Each row comes from the steps of one path. Every step used is in the known rows, and no mark comes twice. Write the path behind each row, first mark first.
In the rows, 128 means zero.
Known rows:
riza > tirub: [159 123  73 136 119 156 132 144 135 112 149 134  98  97 145 132  48 113
 165 109]
bodap > bafa > pizi > tirub > riza: [142 107 116 155  82 122 156 165 119 103 137 137 107  45 155 147  93 190
 113  91]
tirub > pizi > bodap: [162 130 103 178 136 172 141 133 128 104 147 183 114 108 112 104  94 108
 140 122]
pizi > tirub > bafa > bodap: [153 137 132 174 104  97 159 139 166 116 136 149  97  81 175 137  78 137
 119 133]
livav > bodap > bafa > pizi > tirub: [171  70 125 196  81 125 155 158 125 106 128 138 172  70 153 118  75 170
 130  99]
bafa > pizi > tirub: [167 100 110 151 108 115 150 185 133 117 141 122 111  60 148 133  88 149
 132  91]
livav > bodap: [172 107 105 169 122 160 141 135 113 119 137 139 159 107 160  94  52 137
 155 110]
bafa > bodap > tirub > riza: [155 132 117 141 118 111 144 127 126 130 119 125 121  99 178 146  84 177
 141 110]
livav > bodap > bafa > pizi: [188  86 101 180 102 143 145 140 117 110 145 127 196  88 147 107  72 168
 129 111]
tirub > riza > bodap: [141 145  82 142 117 174 148 120 106 148 151 122 106  89 150 137  87 173
 144 113]
livav > bodap > bafa > tirub: [164  93  96 208  63 163 152 116 102 116 122 131 172  92 161  80  53 152
 133 126]
bafa > riza > tirub: [143 125  71 131 126 163 146 127 134 110 143 143  93  60 134 159  61 129
 178 116]
livav > bodap > tirub > bafa > pizi: [214 117  97 162 105 112 158 122 140 141 156 124 202 112 150 116  69 148
  95 131]
tirub > riza > bodap > bafa > pizi: [153 123  80 151 100 156 152 126 112 135 155 116 140  69 136 144 106 199
 117 110]
livav > bodap > bafa > tirub > pizi: [173  94 103 218  77 168 157 114 123  94 105 149 171  94 117  84  53 135
 139 123]
bodap > bafa > tirub > pizi: [151 101  94 201  71 168 144 123 127  89 118 145 128  81 114 104  71 123
 128 117]
bodap > bafa: [143  89 107 168  85 167 127 133 110 112 145 141 128  89 164 112  80 138
 133 112]
livav > bodap > tirub > bafa: [181 114 110 178  94 143 151 102 133 145 146 137 180 128 165 106  52 126
 100 142]
tirub > bafa > riza > bodap: [135 146  73 161 108 175 162  91 138 152 169 133 120  75 138 158 104 146
 122 153]
riza > tirub > pizi > bodap: [168 135  80 169 139 175 140 130 150  95 143 187 105 111  97 119  65  91
 160 122]
tirub > riza: [146 140  93 124 121 149 146 142 103 119 148 140  95  78 160 123  75 157
 139  98]
riza > bodap > tirub > pizi: [165 105 107 181 103 184 132 107 136 145 127 120 144 127 110 146  87 123
 140 121]

Which path is each row?
[171 123  89 177 105 159 149 137 129 103 120 135 112  88 109 103  62 110
 143 111]	bafa > tirub > pizi
[190 146  74 131 122 117 150 145 140 128 180 132 137  78 140 122  84 136
  97 127]	tirub > bafa > pizi
[159  86 113 189  88 169 140 124 108 108 132 144 172 105 170  97  62 151
 142 120]	livav > bodap > bafa
[192 113 103 154 116 129 145 139 116 139 165 141 158 113 146 119 120 138
 112 119]	bafa > pizi > bodap > tirub
[129 100  75 157  93 176 142 117 132  96 137 149 108  62 138 158  71 140
 163 126]	bodap > bafa > riza > tirub
[125 127 118 145 101 137 154 159 114 112 129 146  74  60 162 136  75 158
 141  94]	pizi > tirub > riza
[172 101 124 157 111 120 131 129 133 128 122 116 134 120 182 135  90 147
 145 115]	bafa > bodap > tirub
[120 131 109 163  93 161 160 137 125 141 137 128  81  78 150 154  86 171
 138 104]	pizi > tirub > riza > bodap
[144 128 114 168  85 128 157 139 146 122 153 148  91  81 162 127  71 119
 103 121]	pizi > tirub > bafa
[135 126  83 161  67 148 155 122  96 118 134 135 113  62 159 103  71 172
 117 118]	bodap > bafa > tirub > riza
[149 104  83 214  63 191 148 103 133 121 124 124 140  96 102 118  84 137
 131 131]	riza > bodap > bafa > tirub > pizi
[164 148  65 139 113 146 143 123 158 121 172 148 102 100 144 128  40 103
 129 133]	riza > tirub > bafa
[156 100 101 167  87 174 128 109 116 168 145  99 144 127 158 140  92 139
 131 120]	riza > bodap > tirub
[159 132 103 131 112 109 165 178 127 113 137 129  95  44 145 146  85 179
 126  81]	bafa > pizi > tirub > riza
[149 123 104 131 100 144 145 127  98 134 138 128 117  99 162 138  80 156
 123 104]	bodap > tirub > riza
[186 127  75 151  94 132 152 108 146 172 175  98 170 108 133 148 103 148
  82 139]	riza > bodap > tirub > bafa > pizi
[119 132  98 178  82 158 171 110 153 148 152 135  94  57 141 176  98 141
 120 147]	pizi > tirub > bafa > riza > bodap
[152  91  91 195 111 188 153 101 151  79 108 176 154  73  99 152  48 135
 183 129]	livav > bodap > bafa > riza > tirub > pizi
[145 136 106 144 108 151 152 117  97 138 153 162 121 112 160 121 102 154
 118 119]	pizi > bodap > tirub > riza
[144 116  90 195  67 161 154 120 103 119 150 162 133  98 157  81  96 135
 112 139]	pizi > bodap > bafa > tirub
[165 135 102 166  96 141 154 102 130 146 172 168 141 129 158 105  99 115
  82 152]	pizi > bodap > tirub > bafa
[123 122  89 161  86 184 142 104 104 140 143 125 124  86 154 139  91 185
 133 120]	tirub > riza > bodap > bafa
[182 127  86 146 138 136 150 153 109 124 172 150 141  89 137 103 110 134
 127 114]	bafa > pizi > bodap
[136 100  80 170 102 184 140 107 150  72 119 172 110  57  94 165  69 123
 172 121]	bodap > bafa > riza > tirub > pizi
[147 125  94 148  91 144 154  96 132 141 155 141 127  86 153 151  90 133
 102 147]	bodap > tirub > bafa > riza
[147 105 100 178 107 189 150  92 135 136 117 124 134  97 100 180 108 138
 151 131]	bafa > riza > bodap > tirub > pizi
[142 141  86 143 115 149 158 111 131 121 163 151 108  64 142 143  84 135
 118 142]	tirub > bafa > riza
[166 156  76 145 129 114 146 121 179 120 154 148 103  97 158 138  49 120
 141 145]	riza > tirub > bafa > bodap
